What can hang from each mark
giko: pegoke tevuk
penos: sala
tivod: segi
pegoke: giko penos tivod
rokuv: nokag sala tevuk
segi: tivod
sala: penos
nokag: rokuv tivod
tevuk: rokuv

Every row comes from one small tree of marks. The marks that hang from a mark follow it in brackets, in alphabetical order. Every link used is in the known rows. Which tree was each row made from?
In the rows, zero is written as 128.
Known rows
tevuk(rokuv(nokag(tivod(segi)) sala)): [138 142 105 120 156 183 113 135 100  48  89 129  99 120 121 119 111 127
 138 132 128 165 169 155]
giko(tevuk(rokuv)): [114 151  77  96 146 115 151 147 133 115 113 101 108 142 135 137 104 129
 124 129 149 134 173 129]
rokuv(nokag(tivod(segi)) tevuk): [119 144  96 147 171 149 109 165 152  44  68 151 141  96 114  63 137 118
 126 156 138 120 170 163]
tevuk(rokuv(sala)): [145 128 110 114 118 178 127 101  93 118 118 137  86 144 122 144 120 152
 135 122 111 157 158 131]
nokag(rokuv(tevuk) tivod): [155 115  91 141 111 175 123 130 164  78  75 124 124 131 130  59 145 112
 140 180 156 142 196  84]
penos(sala): [115 131 114 141 114 166 130 141 110 126 128 145 107 132 130 153 120 161
 118 128 133 118 132 117]
tivod(segi): [126 121 112 147 156 110  93 167 132 105 122 147 145 114 113 135 108 120
 114 118 128 116 124 130]
tevuk(rokuv): [137 110 102  98 126 160 139 126 115 111 124 111  97 144 116 150 125 135
 136 118 136 143 166 122]
pegoke(giko penos(sala) tivod(segi)): [188 105 108 137 170 163 113 106 101  62 139 140 158  98 138 122 155 181
 131 103 121  65 165  63]
giko(pegoke(tivod) tevuk(rokuv)): [131 136  72  53 160  96 144 113 122  69 131  99 139 173 154 147  84 142
 122 122 180 158 173  99]
nokag(rokuv tivod): [157 116 114 129 111 159 125 134 151  82 100  92 127 139 141  92 124  96
 145 162 166 161 169  76]
nokag(rokuv tivod(segi)): [153 109 101 146 135 143  93 169 153  62  92 110 144 125 130  96 106  92
 134 158 167 150 167  81]
tevuk(rokuv(nokag sala)): [136 158 104 109 122 197 144 103  86  81 107 133  87 143 121 123 124 151
 144 129 105 158 151 171]
sala(penos): [154 114 104 113 112 148 130 112 147 134 122 139  98 140 120 111 136 133
 130 156 138 126 121 133]
tevuk(rokuv(nokag sala(penos))): [158 146  85  96 111 217 148  92 100  86 100 139  62 153 114 107 133 157
 143 149 112 155 146 174]
pegoke(penos tivod): [173  92 121 105 173 155 146  83 117  91 153 127 151 122 141  97 158 114
 131  96 130 122 165  78]
nokag(rokuv(sala tevuk) tivod(segi)): [162 128  84 175 128 176  82 138 142  66  67 167 126 117 125  60 119 125
 122 174 127 147 184 100]
tevuk(rokuv(nokag(tivod) sala(penos))): [159 138  96  91 124 215 141  97 111  71  86 124  63 143 122 102 129 139
 147 158 138 170 167 155]
segi(tivod): [149 109 111 150 113 116 156 111 108 130 119 133 138 142 145 149 112 121
 150 113 107 149 112 133]
rokuv(sala): [135 148 134 147 118 148 118  97 104 138 126 157 114 125 133 123 123 150
 123 133  95 143 121 139]
giko(pegoke tevuk(rokuv)): [114 163  81  81 148 106 134 140 132  99 114  83 106 160 141 157  85 142
 133 137 182 150 161 121]
rokuv(nokag(tivod(segi))): [119 144 121 135 169 132 112 168 138  50  92 117 144 102 123  99 113 101
 133 140 148 136 142 155]
rokuv(nokag(tivod) sala): [131 169 142 137 138 168 127 106 110  77  96 131 118 114 139  89 127 126
 139 149 115 163 136 164]

Which tree is each row?
[125 180 104 154 124 188 133  96 110  91  83 185 112 120 121  58 149 165
 128 158  78 129 142 195] -> rokuv(nokag sala tevuk)
[167  99 112 103 195 132  97 113 118  56 148 124 162 128 133 123 123 127
 125 100 167 128 146  74] -> giko(pegoke(penos tivod(segi)))
[174 138 132 151 133 195 135 100 105 118 126 104 109  97 134 127 170 192
 149 126 124  66 154  81] -> pegoke(giko penos(sala))
[152 155  93 134 124 203 129  91 140  77  65 176  86 119 126  37 154 147
 134 190 113 143 163 181] -> rokuv(nokag(tivod) sala(penos) tevuk)
[183 116  88 150 117 178  86 131 145  73  86 145 106 135 125  77 108 114
 130 181 144 160 153  96] -> nokag(rokuv(sala(penos)) tivod(segi))
[154 177 102 119 123 121 137  97 111 121 101 101 114 125 142 133 121 186
 144 146 108 107 161 130] -> pegoke(giko(tevuk(rokuv(sala))))
[183 136  66 148  75 216 121  87 139 110  85 178  87 154 121  44 149 157
 129 196 107 136 158 122] -> nokag(rokuv(sala(penos) tevuk))
[131 131 106  89 144 176 147 134 123  56  96  89  99 132 124 123 128 115
 151 135 157 160 178 139] -> tevuk(rokuv(nokag(tivod)))
[149 163  99 106 129 104 144 119 131 113 102  83 124 127 140 137 124 172
 146 142 132  96 166 120] -> pegoke(giko(tevuk(rokuv)))
[167 117  88 100 106 197 130  89 108 123 117 147  61 154 115 130 130 160
 134 142 117 154 152 136] -> tevuk(rokuv(sala(penos)))
[163 132 122 146 100 179 116 106 130  92  98 118 117 137 148  89 120 114
 142 170 134 175 162  89] -> nokag(rokuv(sala) tivod)
[128 156  70  95 165 175 145 135 115  93 121  77  78 143 140 155 104 160
 134 119 190 128 187  84] -> giko(pegoke(penos(sala)) tevuk(rokuv))
[149 146 100  85 190 102 141 101 130  78 141  93 156 141 165 109 113 125
 126 117 175 130 163  81] -> giko(pegoke(penos tivod) tevuk)
[138 145 116 106 137 195 139 105 100  64  93 115  88 131 127 118 123 132
 150 140 132 174 171 152] -> tevuk(rokuv(nokag(tivod) sala))
[163 130  74  92 166  73 122 127 123  58 115 120 177 128 143 132 109 159
 124 118 131  98 176 100] -> pegoke(giko(tevuk(rokuv)) tivod(segi))
[150 171  82 140 111 209 134  85 128  94  80 193  83 129 114  41 155 167
 128 181  87 125 140 199] -> rokuv(nokag sala(penos) tevuk)
[127 169 116 150 139 186 125 102 124  76  70 164 111 105 129  53 147 144
 135 168 104 143 167 174] -> rokuv(nokag(tivod) sala tevuk)
[134 148  84  96 179 134 144 111 118  76 142 107 139 143 162 128 109 152
 117 113 178 125 169  72] -> giko(pegoke(penos(sala) tivod) tevuk)
[124 162 103 166 162 172  99 133 127  53  63 181 128  93 119  58 131 137
 122 161 103 135 161 178] -> rokuv(nokag(tivod(segi)) sala tevuk)
[163 133 100 158 104 193 113 101 140  87  75 149 113 130 137  53 139 133
 137 184 127 159 190  97] -> nokag(rokuv(sala tevuk) tivod)
[163 127 108 161 126 162  84 141 129  69  92 135 131 124 134  94 101 109
 128 160 137 163 158  91] -> nokag(rokuv(sala) tivod(segi))
[172  86 111 120 197 138 114 120 118  67 145 142 169 108 131 101 142 110
 118  88 132 112 161  82] -> pegoke(penos tivod(segi))
[185 119  81 143  89 211 114  90 155  92  71 160  87 141 131  39 144 136
 139 203 135 154 184 102] -> nokag(rokuv(sala(penos) tevuk) tivod)
[113 205  80  91 144 141 139 119 105  74  98  97  97 159 142 131  86 156
 135 145 154 162 150 163] -> giko(pegoke tevuk(rokuv(nokag sala)))
[160 133  89 144 107 185 119  82 134 138  93 203  83 132 116  67 154 171
 119 176  94 121 144 156] -> rokuv(sala(penos) tevuk)
[153 157 120 122 125 187 131  95 127  79  91 142  91 125 130  73 134 130
 139 177 126 159 133 166] -> rokuv(nokag(tivod) sala(penos))
[161 149  87 161  86 197 121  95 126 108  90 171 111 144 128  59 141 154
 132 172  98 139 161 119] -> nokag(rokuv(sala tevuk))
[114 195  79 109 141 148 156 126 109  89  94 119 100 137 138 114 100 142
 128 138 117 150 161 174] -> giko(tevuk(rokuv(nokag sala)))
[166 170 123 135 164 120 142 108 137 122 113  74 135  93 148  98 157 157
 150 132 128  68 163  99] -> pegoke(giko(tevuk) penos)
